What can hang from each mark
E: N T
L: C Q W
Q: C U
C: L
J: G L
G: J L V
T: C E
N: E F
V: Q

Known rows, with every way that one mark hangs from another
N{F}: [  3   2   5  10  -1  15   2   0  -4  -2  29  -8   4  -1 -11   1  25  -6
  -3  -1  12   8  -2  -3  10   0  -3   0   6  12  26  -3   6]
V{Q{C{L}}}: [-18  36 -12   6  13  -2   0   1   2 -14 -10 -16   9 -13  31   7  10   3
 -15   1  -4   5   1   1  14   0  -7  12 -18  21   7  -3  15]
J{L{W}}: [ 16   6  -3  -8 -16  -3   9 -17   2  -2  -9  21 -15  -3 -12  14 -16  -4
 -12   8  12   1  -3  -2 -10 -13  -3 -13   1  11  -6   3   6]
T{C{L{Q}} E{N}}: [-21  16 -11   9  -9  -5  -2   4 -35  22   7 -36  18   2  -5 -34   9   9
   0   5 -24  -1 -11   4   6   7   8  -4  -2 -22 -19  -4  -7]
L{C Q W}: [ 11  12  11 -10  -2  -7  -3   0  10  -1 -21  15 -12  -3 -16 -11 -16  12
 -11  -5  -9 -26  12   4 -20  -8  18   3   6   0  -2   7   4]
E{N{F}}: [  6  -5   9   9  -5  22   0   8 -36  -8  36 -14   5   0 -20 -13  29  -4
   1  -7  23  16  -3   4  13   4  -5 -16   1  30  27  -1   5]
N{E{T{C}} F}: [ -3 -54  13  10   5   7  10   8  -3   8  37  -2  -6  -3 -36 -15  10   2
   1   1  -2   1   2  -5   9   8   0   5   7 -50  10  -6  -2]
E{N{F} T{C{L}}}: [-21 -21  -8  17   3  20   9  17 -20   3  41 -15  12 -13  -4 -16  22   8
  -4  -1   2  14 -12   5   8  14  -7 -14   1 -36  25  -4  -2]
E{N{F} T}: [  6 -40  -3   4  -3  25   1  16 -23   0  32  -8   6  -4 -21  -7  27   6
  -1 -12  13  21  -1   5   8  12  -1 -25   2  16  32   1   0]
E{T}: [  0 -37 -13 -12   4   8   1   6  12   9 -18  -7   1  -1   1  -2  12   3
 -15  -5   8  25  -4   0   9  11  -2 -13   3 -12  21   0  -4]
Q{C U}: [ 11  -4   6  -2  11   7  -4   9   8 -12 -16  -3  12  -9  35  22  17   8
  -8  -3  10  14  11  -5  10  -2   0   7 -12  34   0  -3  -5]
Q{C{L}}: [-21  11  -5   5   8  -7  -2   2   0   0  -8 -22  11 -16  21  10   8   1
 -15  11   3  10   4   3  14   3  -5   4  -2  23   5  -2  13]
T{C{L{W}} E{N}}: [-25  10   1  13  -9  -5  -6   1 -29  15  12  -8   8  -3   7 -39 -19   6
   2   7 -26   1  -7   9  -7  10   1 -12  -6  -7 -16   3  -1]
C{L{Q{U} W}}: [-10  15   0  -3   2  -3  -9  -4  16  -2  -7   4   8   8  46 -13  -6  15
 -16  11   1 -10 -15 -10 -12 -15   9   9   1   8 -34   7 -16]
C{L}: [-22  11  -9   1   5  -1  -2   0   2  -1  -2 -21   8  -5  18 -13  13  -6
 -16  10  13  18 -15  -1  16   7 -10  -1   2   0  28  -1   2]
J{G L{C Q W}}: [ 30  14   8  -8  20  -9  13 -14   6   4 -15  29 -28   0 -42  34 -26  11
 -16  -6  -2 -40  15   4 -19 -11  15  -3  -6  -4   4  -1   3]
L{C Q{U} W}: [ 17   6  16  -9   6  -1  -6   5  22  -8 -19  26   2   2  15  -9 -11  20
 -10  -5  -6 -22  10  -3 -22 -16  17   8  -3   2  -5   8 -14]
E{T{C}}: [  1 -23 -10  -2   8   8   3   8  12   9 -15  -7   0 -11  -3  -4  10   6
 -12  -8  -1  19  -6   1   8  12  -1  -8   3 -50   8  -3  -5]
E{N T}: [ 11 -40  -9 -13   1  14  -7  15 -18   4 -10 -12   3  -4  -5 -14  18   7
 -11 -11  17  27  -8   7  10  15  -3 -29  -3   8  28   3  -4]
T{C{L} E{N{F}}}: [-26  11   2  30 -12  12   4   7 -38  15  55 -23  19  -3 -11 -29  17   0
   9   7 -21   8  -3   5  11  14  -4  -4  -3 -12  14  -6  -1]
G{L}: [  7   7  -9  -4 -14   1 -29  -3   1   1  -6 -22  -5  -1   5 -14  11 -35
 -10   2  19  17 -10   1  15   8  -6  -7   6   3  14  -4   0]
J{G{V}}: [  8   5   5  -6  29  -3  -8   1  -4  -5  -6  -9  -7  10  -9  22   5 -12
  22 -12  16  11  -3  -1  15  11   0   2   1   8  14  -6   7]
V{Q}: [  8  26  -7  -4   8   9  -1  -3   2 -14 -15  -7   1   3   9 -12  15  -4
  -8  -8  12  12  -5  -2  11  -1  -7   6 -13   4  16  -2   0]
J{L{C}}: [ 18   7   0  -5 -10   2  13  -4  -1  -1 -11  12 -10 -18 -34  15  11  -1
 -11   4   8   0  12   6   7  -4  -8  -8  -1 -12  47  -3   4]
T{C{L{Q W}} E}: [-26  20  -4   9 -11 -18   5 -10   2  25   1  -9   5   7   5 -24 -26   8
  -4  15 -41 -18  -5  -6 -15  -2  14  10   4 -32 -47   1  -3]
G{J V}: [-12   6  -6  -7 -12  -3   1   8  -2  -8  -5  -8   9  17  -6   2  14 -12
  49  -3   8  23   0  -2   8   7 -14   6  19   8   8   1   0]
T{C{L{W}} E}: [-28  17  -2  15  -5 -11   1 -13  -2  22   5  -3   6  -2  14 -28 -24   1
  -2  16 -34  -4  -5   1  -6   7   0   6  -1 -26 -22  -1   1]
L{C W}: [  7   6  15  -5   4  -3  -3   0   7  -5 -11  20 -12  -7  -9 -13 -15   7
  -8  -4  -3  -7  12   9 -13  -1   4   0   1   2  24   5   7]
N{E{T}}: [  0 -64   2 -19   6  -4   0   3  -1  12  -5  -8   0   3 -18 -22   2   0
 -11   0  13  10  -4  -3  12  13   0  -4   4 -14  18  -1  -4]
V{Q{C{L} U}}: [-11  30   0   5  17   6  -2   3  12 -19  -8  -6  19 -10  61   8  16  10
 -12   2  -3   6  -1  -5  13  -9 -10  22 -26  24   0  -4  -4]
J{G}: [ 12   4   7  -5  39   1   2  -7  -4   2  -3 -10  -8   1  -1  14   9  -6
 -13  -8  17   8  -6   1  17  10  -2  -5  -4   8  22  -6   1]
C{L{Q W}}: [-16  15  -5  -2  -1 -11  -2  -6  11   4 -11  -8   0   7  16 -14 -15   5
 -17  12  -1 -15 -13  -3 -11 -10  10   1   8   5 -27   5   4]
J{G L{C}}: [ 26   6   6  -6  26   0  16 -12  -1   2  -7  17 -17 -12 -37  34   0   1
 -13  -8   9  -8  11   7   8   3  -4  -4  -7 -13  55  -8   5]

Rows
[ 21  12  -4  -2 -18 -11  14 -15   2   5 -18  12 -12  -9 -18  42 -20   8
 -14   7  -2 -26  14  -2 -20 -23  15  -7  -4  32 -49   3  14] : J{L{Q{C} W}}
[ 17   3  13  -9   5   4  -7  12  15  -5 -20   4   9  -2   9  -6  18  18
  -9  -9   0 -10   9  -3  -3  -7  12  12   0  -7  19   0 -20] : L{C Q{U}}
[  2 -67  11   1   0  10   2   7  -4   9  38  -2  -2   5 -33 -12  11  -2
   0  -1  12   4  -1  -6   9  10   2   0  10  -9  22  -5   4] : N{E{T} F}
[ 29   5  -3  -9 -15   2   5 -10  16  -4 -14  26  -4  10   8  18  -9   7
 -12   6   5 -16  -5 -12 -18 -29  10  -5  -4   8 -36   5 -18] : J{L{Q{U} W}}
[ 22   8  11  -2  11 -10   4 -12   2  -7  -9  38 -26   1 -37  41 -20  -2
  19  -7  -2 -20  18   7 -14  -5  -1   0  -3  -2  20  -3  16] : J{G{V} L{C W}}
[ -9  23   1   6   4  -5  -3   1  21  -2  -9   2   8   0  42 -13 -12  15
 -12   8  -7 -17 -18  -8 -15 -17  10  14   0 -34 -48   3 -24] : T{C{L{Q{U} W}}}
[  2   1   8  24 -15  16   3   7 -40  13  47 -14   8  -2 -27 -22  20   0
  15  -5 -20   9   5   5   8  10   0  -8  -5  -5   9  -6   1] : T{C E{N{F}}}
[ 16   4  12  -8   4  -2  -2   3  16  -9 -19  11   2   1  32  20 -12  16
  -9  -4  -3 -20  10  -7 -16 -22  19   9  -9  41 -52   6  -7] : L{Q{C U} W}
[ 20   4   0  -5   8  -9   6 -16   1  -4  -5  23 -23  10 -26  42 -21  -8
  20  -3   9 -11   1  -3  -9  -9  -2  -7  -3   9 -10  -1  11] : J{G{V} L{W}}
[-25 -48   7  14   8   2  12   6   1  13  45 -14   5  -8 -18 -21   8   1
  -5  10  -4  -5  -9  -5  11  12  -3   9   9 -57  13  -7   1] : N{E{T{C{L}}} F}
[  9  11   7  -2 -12  -5 -30  -8   8  -3  -8  13 -15  -7  -4 -22 -20 -23
  -5  -2   1 -13  11   9 -11   6   1  -4   5   2  20   2   8] : G{L{C W}}
[ -6  13  -3  -5 -20  -6 -16  -7   5  -1   3   3 -10  14   9 -15 -16 -33
  16   2   8   0   1   0  -8   3 -10  -3  17  13 -13   8   1] : G{J L{W}}
[  7 -29  -7  -3   4  11  -1  15 -20   1 -11  -9   0  -9  -8 -16  14   8
 -10 -13   7  25  -8  11   6  16  -2 -23  -2 -32  12  -2 -11] : E{N T{C}}
[  3 -29   0  11   2  23   8  16 -22   1  30  -7   1 -11 -24 -10  25   8
  -1 -15   1  16  -1   8   7  13  -1 -19   2 -28  16  -2  -5] : E{N{F} T{C}}
[-24 -46   2  -1  12 -13   1   0   6  11   4   3  -3  -4  -1 -31 -29   6
 -15  12  -6  -8 -12   0  -7   7   1   6   4 -54 -15   3   1] : N{E{T{C{L{W}}}}}
[-23 -13 -10   5   8  -3   5   1  21  10  -8   4  -1 -11  20 -14 -20  10
 -18   9 -12   3 -12   2  -6   7   0  -3   4 -49 -12   1  -2] : E{T{C{L{W}}}}
[ -2  15  -7  -4 -20 -13 -10  -4   7   3 -10  -5  -4  14   4  11 -21 -21
  15   1  -9 -24  15   0 -18  -7   7   7  12  34 -55   6   5] : G{J L{Q{C} W}}
[ 25   9  -7  -8  18  -5  13 -16  -2   8 -12  -6 -14   4 -33  39   5  -3
 -17  -2  14 -11  -6  -4   7  -9   8  -7  -4  -5  -2  -8  -3] : J{G L{Q}}
[-21  32 -11   7   3  -8  -5   5   2 -20 -10 -17  11  -3  24  13   8  -2
  23  -1  -6   7   6   0  11   0 -10  18 -11  20  -6  -5  18] : G{V{Q{C{L}}}}
[  4   7  -1  -3 -29  -9  14  -1   4  -9 -10  39 -12   7 -38  16 -18  -2
  48   2 -10 -12  19   5 -19  -7 -11   1  17  -4  12   7  10] : G{J{L{C W}} V}
[-15   4   9   4  11  -2  -6   1  16  -9  -7  10  12 -10  59  11 -13  13
 -13  11  -2  -2   3  -3  -6  -7  -1  13 -11  36 -19   2   1] : Q{C{L{W}} U}
[  5   8  -8  -8 -22  -3  22 -14   3   0  -4  24 -10  11 -15  15 -16  -4
  13   9   3  -4   0   0 -14 -10 -13  -9   9  11  -7   9  -1] : G{J{L{W}}}
[ -8  29   5   6  17   1  -4  -1  18 -20  -6  16  11  -5  66   9 -14  16
 -11   6  -9  -6   5  -5  -7 -15  -2  20 -27  36 -25   4  -2] : V{Q{C{L{W}} U}}
[ 20  10   0  -7  13  -5 -35   2  11  -6  -4 -15   0  23  19  19  11 -28
  23 -13  15  -6  -7  -9   9  -1   7  16  -1   2 -24  -7 -14] : J{G{L{Q{U}} V}}
[  0 -52   8  -7   9  -5   3   6   0   9  -3  -8  -5  -2 -23 -24   1   3
  -8  -2   3   6  -6   0  10  14   0   0   4 -54   3  -6  -7] : N{E{T{C}}}
[-15   3   3   3   9   3  -4   9  10  -9  -3 -12  22 -14  52  12  15  10
 -12   9   5  13  -1  -4  13  -3  -5  10 -11  28   3  -1  -4] : Q{C{L} U}
[ 22   6   6  -4  16  -7   8  -2  -2  -5  -6  18 -17  -4 -43  41   2  -4
  22 -11   4  -6  15   4   8   5  -4  -3  -4 -11  45  -8  13] : J{G{V} L{C}}
[-23  12  -1   8   9 -10   0  -3   4  -2  -8  -3   2 -13  26   8 -19   4
 -15  15  -4  -4   5   2  -4  -1  -1   4  -5  33 -16   2  21] : Q{C{L{W}}}
[ -1   5 -11  -6 -27  -9  17  -9   4  -6  -6  26  -8  17 -21  21 -15 -12
  48   6   2   2   2  -1 -13 -10 -12  -2  16  10 -19   7   7] : G{J{L{W}} V}
[-10  11  -7  -4 -28 -10 -25  -1   5  -6   0   5  -8  23   1  -8 -15 -38
  51   1   3   3   0  -1  -9   4 -10   6  20  12 -23   7   6] : G{J L{W} V}
[  9  25 -13  -6 -19   9  12   1  12 -25  -6  22   9  18  12  24  18  -5
  50  -8   4  14  -4  -9   4 -16 -21  14  -5  -1  -2   2 -20] : G{J{L} V{Q{U}}}
[  8   8   2  -4  -2  -7   4  -4   2   1 -20   0  -8  -2   0  16 -18  10
 -13  -1  -6 -21  13  -2 -15 -14  19   1   1  38 -44   3  12] : L{Q{C} W}
[  2 -11   6  14 -16  16  -2   5 -46  12  46 -14  11   9 -22 -23  22  -3
  13  -4  -7  14   3   3   8  11   3 -12  -2  38  19  -2   2] : T{E{N{F}}}
[  5  12  -8 -10 -19   1 -18   5  13   0  -5 -15   9  19  29  -9  13 -22
  15  -3   9  -1  -9 -10   3  -5  -1  12  14   3 -19   5 -28] : G{J L{Q{U}}}
